Each row was made from one walk, in order. Every step used is in the known rows, and no mark comes twice. Write each row's walk.
(in the rows, 128 means zero)
Known rows:
vibetip, dokup, tigav: [139 128 128 129 103 140 116 131 133 117 113 131 118 138 118 124 141 142
 125 134 135 137 124 129 121 137 136 127 120 123 108 141 128 140 149 121
 116  87 133 131 119]
tate, veba: [136 121 125 123 119 142 142 130 143  95 112 122 111 119 134 120 135 141
 130 128 139 142 140 122 126 139 129 150 111 130 132 183 122 132 124 123
 123  97 147 132 127]
redev, tigav, dokup, modig: [141 110 121 113 100 141 130 140 114 122 113 116 113 134 123 145 143 130
 120  91 153 137 140 155 125 141 130 137 112 131 139 132 138 129 164 119
 111 105 126 142 135]
suzut, tate, ribo: [132 137 123 149 137 131 157 123 135 111 122 119 116 128 149 100 107 127
 122 134 133 130 140 104 118 131 136 143 113 123 117 163 133 123  94 117
 116 102 136 133 115]
tate, ribo: [135 117 130 130 120 134 150 129 131  97 113 124 118 123 135 104 123 132
 131 125 136 142 141 132 122 134 137 138 107 127 120 167 139 123 104 103
 111 116 128 140 106]
ribo, tate, veba: [136 124 122 131 111 143 164 123 170 104 119 122 108 116 119 123 105 143
 114 131 134 136 136 128 130 144 123 144 113 130 135 191 119 135 118 102
 123 100 163 133 134]
tate, ribo, veba: [137 110 129 134 123 146 170 126 126 109 113 122 112 119 135  97 110 140
 134 115 139 149 136 113 125 128 127 123 103 131 121 171 132 124  96  79
 107 106 143 145  99]
dima, dukeg, dupom, vabi, veba, ribo, tate: [130 129  96 132 114 149 115 131 147 122 144 159 119 113 102 138 108 149
 113 166 144 150 118 128 122 140  91 136 116 122 141 141 118 132 104 109
 107 133 141 118 121]
tigav, dokup, suzut: [134 157 122 135 112 145 144 135 132 113 116 122 114 116 130 137 127 143
 119  98 143 143 152 155 115 128 142 135 112 122 131 154 139 130 162 101
 107 101 133 116 138]
vabi, veba: [137 130 113 121 120 138 110 124 129  89 118 126 115 126 122 132 138 139
 124 142 141 151 144 165 122 137 128 134 116 127 130 178 133 138 162 117
 106  88 139 126 131]
redev, tigav, dokup, dima: [141 118 119 120 112 144 111 136 147 116 120 127 111 125 111 135  92 132
 117  82 152 136 134 145 129 144 134 133 113 140 126 141 135 147 148 130
 112  96 132 123 135]
vibetip, dokup, dima, dukeg, dupom, vabi: [130 154 106 140 117 144 136 138 144 129 129 149 119 129 104 124 113 140
 117 162 147 138  99 118 117 134 101 124 122 129 123 109 125 139 101 125
 108 118 143 119 135]
dupom, modig: [137 130 131 124 106 142 127 130 120 116 106 118 116 140 126 129 143 134
 121 147 138 153 137 129 112 146 149 147 107 130 123 158 149 146 154 108
 115  97 134 139 128]
redev, tigav, dokup, modig, dupom, vabi, veba: [134 126 110 108 102 154  84 138  86 129 131 137 114 134 170 167 148 125
 124 132 163 157 128 183 127 140 110 135 111 132 154  57 138 147 156 150
  93 102 148 141 157]
veba, ribo, tate: [137 128 119 136 109 138 137 123 144 126 120 132 117 121  97 125 102 157
 112 130 134 146 142 111 123 145 136 137 110 118 127 183 130 134 138 106
 120 116 146 132 105]
dokup, tigav: [142 116 123 126 103 145 100 133 129  95 114 135 115 137 124 129 136 140
 121 119 134 142 133 131 119 147 141 135 115 126 123 180 140 138 135 121
 117  91 140 130 113]
modig, dupom, vabi, veba: [131 142 111 119 120 147  90 126 103 111 131 146 116 130 165 142 136 136
 125 170 143 167 137 158 118 137 119 137 113 124 139 108 137 153 131 135
  96  90 159 134 144]
suzut, tate, veba: [133 141 117 142 137 138 155 124 149 109 115 118 109 128 152 116 113 135
 122 139 134 132 138  95 125 134 129 156 117 126 130 178 115 128 118 133
 128  83 150 127 137]
dukeg, dupom, vabi, veba, tate: [134 122 111 130 144 146 115 125 134  93 138 151 119 119 128 141 109 131
 111 171 142 143 120 139 124 141 120 137 115 112 141 141 122 140 124 128
 115  86 149 125 164]
tate, veba, ribo: [136 118 126 120 126 143 136 135 131 109 113 127 116 108 123 125 128 152
 138 130 141 148 140 110 126 136 133 155 107 123 134 158 120 126 134 131
 129 112 133 127 106]
redev, tigav, dokup, dima, dukeg: [139 121 102 123 100 147 107 143 155 133 119 131 112 125 111 128 112 133
 112  89 149 133 142 149 130 138 117 138 118 143 127 164 133 137 149 123
 105 109 127 119 121]
dima, dukeg, dupom, vabi, veba: [130 127  97 123 119 145 114 133 131 101 133 152 118 127 119 136 144 135
 122 167 144 147 125 142 120 134  94 134 120 129 139 156 126 135 113 107
 102 110 141 121 136]
modig, dupom, dukeg, dima: [138 151 109 138 118 144 122 142 109 117 113 164 115 124 136 110 121 170
 127 161 133 136 159 126 115 135 118 139 110 125 129  68 142 125 120 155
 101 112 151 142 150]
veba, ribo: [138 122 122 125 119 135 124 133 121 120 115 133 120 124 105 123 126 153
 128 133 138 152 145 109 119 138 145 143 109 117 126 166 133 129 153 121
 120 109 128 130  99]
dokup, suzut, tate, ribo, veba: [139 144 123 163 140 146 166 123 128 117 115 112 107 114 169 102  94 144
 125 113 139 138 135  95 112 122 126 133 108 125 129 150 135 109  92  91
 108 107 150 122 109]
dokup, tigav, redev: [132  89 119 132 100 141 126 138 134  84 118 145 115 128 130 126 123 129
 114  99 135 145 130 138 133 143 146 140 117 128 125 161 143 136 136 112
 114  92 130 134 114]
vabi, veba, ribo, tate: [136 127 113 131 112 141 110 121 144 113 129 131 119 113 104 134  98 156
 115 143 138 153 140 155 125 140 124 136 112 121 132 170 129 137 144 115
 111 110 138 124 114]
suzut, dokup, vibetip: [139 123 112 119 107 145 109 126 133 119 100 129 116 141 150 117 131 147
 112 122 128 136 157  87 111 122 147 121 114 122 124 138 136 162 137 112
 116 103 152 133 130]
suzut, dokup, tigav, redev: [129  93 114 119 101 143 119 134 140 101 119 145 117 140 149 118 124 138
 112  97 125 140 128  90 126 136 147 142 118 126 124 136 139 149 140 122
 118  85 125 127 116]
dima, dokup, suzut, tate, ribo, veba: [138 138 120 150 153 152 175 118 144 139 128 114 110 120 161 116 112 143
 120 116 134 136 138  60 112 121 121 134 109 126 131 155 126 116 107  76
 113 111 134 120 119]
dukeg, dupom, vabi, veba, ribo, tate: [133 127 113 128 127 149 113 126 135 107 143 153 120 112 102 146  93 152
 119 164 143 153 113 126 121 144 107 131 111 116 140 121 122 143 105 120
 114 118 144 125 130]
modig, dupom: [138 139 114 127 115 138 125 124 108 115 128 139 115 133 139 123 131 138
 124 148 136 149 152 130 114 137 142 143 112 124 127 148 141 139 153 117
  96  95 159 144 118]
ribo, tate, veba, vabi: [137 120 117 141 121 149 164 127 158 107 119 126 110 111 130 118  96 143
 117 110 130 141 131 136 130 146 132 146 114 115 153 192 121 139 108 124
 135 104 181 125 137]
suzut, dokup: [133 133 118 116 114 135 134 126 132 118 111 130 118 144 136 112 132 148
 119 127 126 139 144  81 113 134 142 139 116 120 124 161 135 147 147 113
 117  85 143 129 127]
suzut, tate: [134 148 116 146 130 129 138 122 136 114 117 124 113 141 135 119 109 133
 114 142 132 134 144 100 117 137 140 140 119 122 122 187 130 131 137 125
 117  78 150 130 127]
dupom, vabi, veba, ribo: [132 126 121 118 121 148  84 136 111 110 114 140 121 121 126 140 128 154
 131 153 147 169 129 134 120 139 123 135 109 120 136 140 128 140 129 133
 120 103 129 120 123]
dima, dukeg, dupom: [135 121 100 129 118 132 151 130 139 100 133 141 117 129  94 117 136 134
 120 145 137 130 142 115 118 132 116 143 118 127 129 184 130 125 136  93
 102 116 141 130 114]
vabi, veba, ribo: [137 120 116 121 124 140  93 132 120 106 123 132 121 117 113 136 129 151
 131 140 142 157 144 149 123 134 136 143 110 121 129 164 131 134 163 129
 113 104 124 121 104]
dukeg, dima: [140 135 107 128 120 135 126 137 132  98 106 144 116 123  99 111 134 156
 130 131 135 140 153 120 116 142 133 127 113 121 128 149 139 128 150 132
 110  92 140 135 128]
redev, tigav, dokup, suzut, tate: [142 147 115 142 127 139 124 134 141 132 119 118 109 125 145 135 107 133
 116  97 145 131 150 110 118 133 134 146 116 130 131 139 128 127 154 121
 114  87 134 113 144]
suzut, dokup, modig, dupom, vabi, veba: [127 143 109 109 108 150  87 130  82 126 128 136 119 148 193 145 156 142
 118 161 145 156 123 132 107 134 118 139 115 118 152  62 143 156 134 147
  97  99 154 132 151]
modig, dupom, vabi, veba, ribo, tate: [131 143 110 130 114 153  90 124 118 135 137 152 118 120 144 145 104 152
 117 173 141 164 130 143 121 142 115 137 110 120 139 101 129 151 124 130
 101 110 162 132 123]
vibetip, dokup, dima: [137 150 126 139 118 140 134 128 139 121 114 124 117 127 109 122 108 146
 119 134 143 139 121 143 119 135 136 124 118 126 113 135 133 145 157 135
 111  95 141 126 127]
dima, dokup, suzut, tate: [138 157 114 141 143 143 140 120 144 135 123 119 113 135 139 139 137 146
 107 132 130 133 146  81 103 131 137 147 118 118 136 178 131 127 153 109
 120  97 135 111 138]

Write each row's walk:
[134 142 118 120 117 143 113 129 140 112 116 128 117 139 135 119 102 151
 112 117 134 136 125  93 114 138 141 135 116 125 126 144 140 154 136 137
 116  92 147 115 128]
suzut, dokup, dima
[135 143 123 135 115 140 125 131 106 125 118 151 114 130 145 121 120 156
 118 157 132 143 152 134 119 132 128 146 110 129 128 115 140 129 109 127
 104 109 150 141 145]
modig, dupom, dukeg
[142 137 101 131 119 160 114 135 124 143 111 168 117 121 143 131 138 175
 113 155 127 130 177 103 110 124 117 123 109 128 134  46 136 145 116 142
 106 134 140 143 164]
modig, dupom, dukeg, dima, dokup, vibetip
[137  88 104 123 118 153 133 140 153  98 124 162 119 127 111 134 146 152
 115 100 129 138 142  98 127 145 133 133 118 126 132 120 138 138 160 132
 115  97 109 134 133]
dukeg, dima, dokup, tigav, redev
[141 113 118 140 127 146 156 117 143 120 117 129 110 123 125 113  98 147
 112 129 137 145 139 115 128 134 136 128 112 116 127 200 123 128 136  89
 118  72 168 136 127]
ribo, veba, tate
[140 122 113 114 102 144 122 136  99 130 130 127 113 135 147 151 146 125
 123 109 154 138 147 157 123 141 132 147 109 132 140  86 142 138 166 133
  94 106 138 151 131]
redev, tigav, dokup, modig, dupom
[139 114 124 144 133 150 168 132 118 108 117 129 114 112 137  91 104 140
 140  98 137 153 130 120 125 128 139 124 105 116 139 166 138 129  88 101
 116 110 157 136 102]
tate, ribo, veba, vabi
[134 134 123 154 138 141 174 119 133 121 120 120 109 127 153  89  91 134
 129 127 135 139 135  83 123 125 127 128 110 127 119 162 126 120  89  94
 110  96 150 140 108]
suzut, tate, ribo, veba
[135 170 125 153 145 141 145 134 140 142 113 112 114 106 152 122 114 158
 129 148 143 136 131  84 115 121 122 158 113 113 124 101 107 118 138 141
 130 107 130 106 119]
vibetip, dokup, suzut, tate, veba, ribo
[135 132 115 162 148 149 172 123 123 122 123 126 112 122 157  86  82 133
 133 105 134 143 131  91 123 127 135 130 111 113 136 160 129 125  79 114
 122  98 162 131 111]
suzut, tate, ribo, veba, vabi
[140 126 110 121 110 151 122 145 147 130 137 135 114 129 102 143 114 123
 116 113 154 130 120 133 123 147 119 152 111 144 129  99 141 150 143 124
 103 125 118 125 136]
redev, tigav, dokup, dima, dukeg, dupom, modig
[143 124 115 124 117 156 105 143 140 119 110 160 118 128 115 132 147 177
 119 131 124 126 142  90 116 145 118 130 115 127 130 108 132 125 114 145
 126 112 108 128 159]
dupom, dukeg, dima, dokup, tigav
[128 156 120 125 115 150  94 135  72 149 128 136 124 126 158 151 154 152
 130 177 157 165 116 159 115 130 113 135 112 114 139  25 131 142 154 156
 100 120 138 137 128]
vibetip, dokup, modig, dupom, vabi, veba, ribo
[141 150 104 138 160 152 136 139 152 133 122 131 115 100 142 131 134 174
 130 137 137 128 150  50 109 129 121 158 111 112 148 107 113 116 143 158
 133 119 117 103 136]
dukeg, dima, dokup, suzut, tate, veba, ribo
[138 143 114 137 116 143 128 145 127 107  97 153 114 118 108 108 120 174
 124 143 132 135 149 120 119 140 118 129 112 125 129 112 138 116 110 144
 117 108 135 131 154]
dupom, dukeg, dima
[142 116  98 123 114 145 125 141 157 117 144 143 113 122  89 134 103 127
 116 100 150 120 130 133 128 139 112 141 119 142 129 132 130 135 135 123
 101 118 127 122 125]
redev, tigav, dokup, dima, dukeg, dupom
[141 129 108 122 120 159  91 138 123 131 124 170 117 132 138 136 149 174
 119 153 125 132 148  99 115 140 117 141 113 126 131  61 137 135 112 157
 109 112 125 137 156]
modig, dupom, dukeg, dima, dokup, tigav
[138 161 115 154 132 136 134 127 131 109 113 118 110 125 149 122 113 143
 111 129 137 137 142 107 107 132 142 142 118 119 132 177 137 124 138 118
 115  92 152 111 130]
dokup, suzut, tate
[141 138 119 136 137 148 124 141 147 137 120 115 109 102 155 140 101 143
 132  96 151 133 142  91 124 131 124 167 108 127 139 105 110 116 143 145
 131 106 120 104 128]
redev, tigav, dokup, suzut, tate, veba, ribo
[146 118 107 114 121 152 108 135 145 110 117 150 119 135 107 133 159 160
 121 121 130 132 144  93 114 146 129 128 115 122 128 146 136 139 153 136
 116  97 117 128 131]
dukeg, dima, dokup, tigav
[142 110 119 112 115 151 111 124 142 118 123 135 117 142 120 144 156 143
 114 119 128 138 136 100 118 145 137 136 117 125 126 188 132 145 150 110
 121  95 121 127 122]
dima, dokup, tigav
[131 150 121 133 118 146 133 133 145 113 123 125 116 126 116 134  96 137
 115  93 145 139 133 154 122 138 141 128 114 126 126 156 141 148 157 133
 111  98 137 122 140]
tigav, dokup, dima
[138 117 113 130 134 139 112 119 144 102 121 128 117 119 128 130 116 136
 106 143 138 141 147 177 127 138 132 142 117 116 130 195 126 134 156 126
 113  78 149 123 143]
vabi, veba, tate
[144 145 106 123 134 149 131 135 142 115 114 135 116 115 111 133 155 169
 119 125 135 138 158 101 104 136 129 132 113 119 142 142 140 123 173 116
 109 109 128 116 139]
dukeg, dima, dokup, suzut
[135 167 116 142 107 143 142 145  88 138 108 149 118 127 138 120 144 169
 124 173 144 130 141 146 114 129 112 132 113 118 131   4 138 118 132 164
  99 124 138 149 156]
vibetip, dokup, modig, dupom, dukeg, dima
[131 123 118 131 138 149 103 126 120 119 134 148 120 114 186 124 108 127
 117 170 142 152 136 171 124 134 119 144 109 117 134 107 130 137  89 137
  99 100 150 136 145]
modig, dupom, vabi, veba, tate, ribo
[137 138 111 136 111 149 127 138 140 113 131 134 117 131 104 133 120 134
 111 146 145 136 115 138 111 146 126 149 114 133 129 138 150 145 125 121
 104 129 132 124 120]
dokup, dima, dukeg, dupom, modig
[137 153 125 156 139 134 150 130 131 109 117 113 114 115 166 108 108 136
 121 121 137 131 141 112 110 127 135 147 112 122 125 154 139 110  98 112
 112 114 138 116 118]
dokup, suzut, tate, ribo
[146 105 114 119 100 146 107 136 141 127 101 129 112 124 125 138 120 129
 119  92 144 134 164 138 126 129 140 118 109 137 123 133 129 152 148 112
 111 107 135 139 137]
redev, tigav, dokup, vibetip
[145 124 100 123 122 151 119 130 148 119 104 143 118 127 110 128 148 159
 116 128 131 132 171  97 111 130 133 111 113 122 134 132 135 149 155 120
 115 117 132 136 142]
dukeg, dima, dokup, vibetip
[137 108 128 138 134 136 155 125 146 109 116 128 119 113 134 102 103 130
 113 127 135 133 142 141 126 135 144 144 110 114 121 176 129 118 105 108
 117 106 136 135 126]
veba, tate, ribo
[129 121 121 131 130 152 111 132  95 117 129 135 121 114 195 134 132 126
 110 161 153 148 121 197 120 137 119 145 108 114 151  84 139 128  88 142
  98 117 146 139 149]
dokup, modig, dupom, vabi, veba, tate, ribo
[141 132 105 116 130 142 144 131 145 120 116 145 119 131  95 126 153 155
 123 138 130 137 158  88 115 138 128 128 114 122 133 153 133 135 167 121
 113  97 126 134 142]
dukeg, dima, dokup
[138 134 116 123 121 152 145 144 117 123 100 144 117 130 110 135 160 173
 111 139 135 125 144 106 113 140 114 132 114 123 147  93 140 112 127 140
 122 129 121 137 165]
dupom, dukeg, dima, dokup, modig
[137 128 113 116 117 147 142 121 100 139 134 129 118 145 147 153 170 140
 113 145 139 143 145 128 111 139 135 147 113 120 145 130 144 137 167 117
  98 117 142 147 130]
dima, dokup, modig, dupom
[136 149 106 142 119 138 142 131 150 122 137 140 118 126  88 117 113 139
 117 154 143 125 115 126 118 130 111 131 123 126 115 128 127 133 134 118
 101 121 138 121 118]
vibetip, dokup, dima, dukeg, dupom
[135 154 120 134 106 135 146 129  90 133 124 122 118 141 143 133 153 139
 123 160 147 143 135 152 114 130 131 139 115 119 128  86 140 135 166 132
  93 110 153 150 125]
vibetip, dokup, modig, dupom
[140 136 109 124 101 150 118 153  96 135 115 152 113 121 140 137 133 158
 124 122 152 128 155 151 121 139 110 138 108 133 146  14 142 120 132 168
  99 123 129 149 167]
redev, tigav, dokup, modig, dupom, dukeg, dima
[133 155 108 128 105 147 122 144  90 130 111 154 118 137 164 117 143 178
 118 150 133 128 147  99 106 133 117 140 112 117 144  20 149 126 116 169
 102 120 140 139 161]
suzut, dokup, modig, dupom, dukeg, dima
[128 149 102 137 118 147 153 135 153 113 149 143 117 126  91 132 105 131
 115 111 146 123 129 146 121 133 118 137 119 128 127 145 133 139 135 118
 100 121 129 120 131]
tigav, dokup, dima, dukeg, dupom
[134 136  97 125 118 141 130 133 151 116 142 142 118 137 115 114 109 146
 107 131 134 123 122  86 111 133 119 141 122 127 127 144 137 146 122 124
 105 115 140 113 118]
suzut, dokup, dima, dukeg, dupom
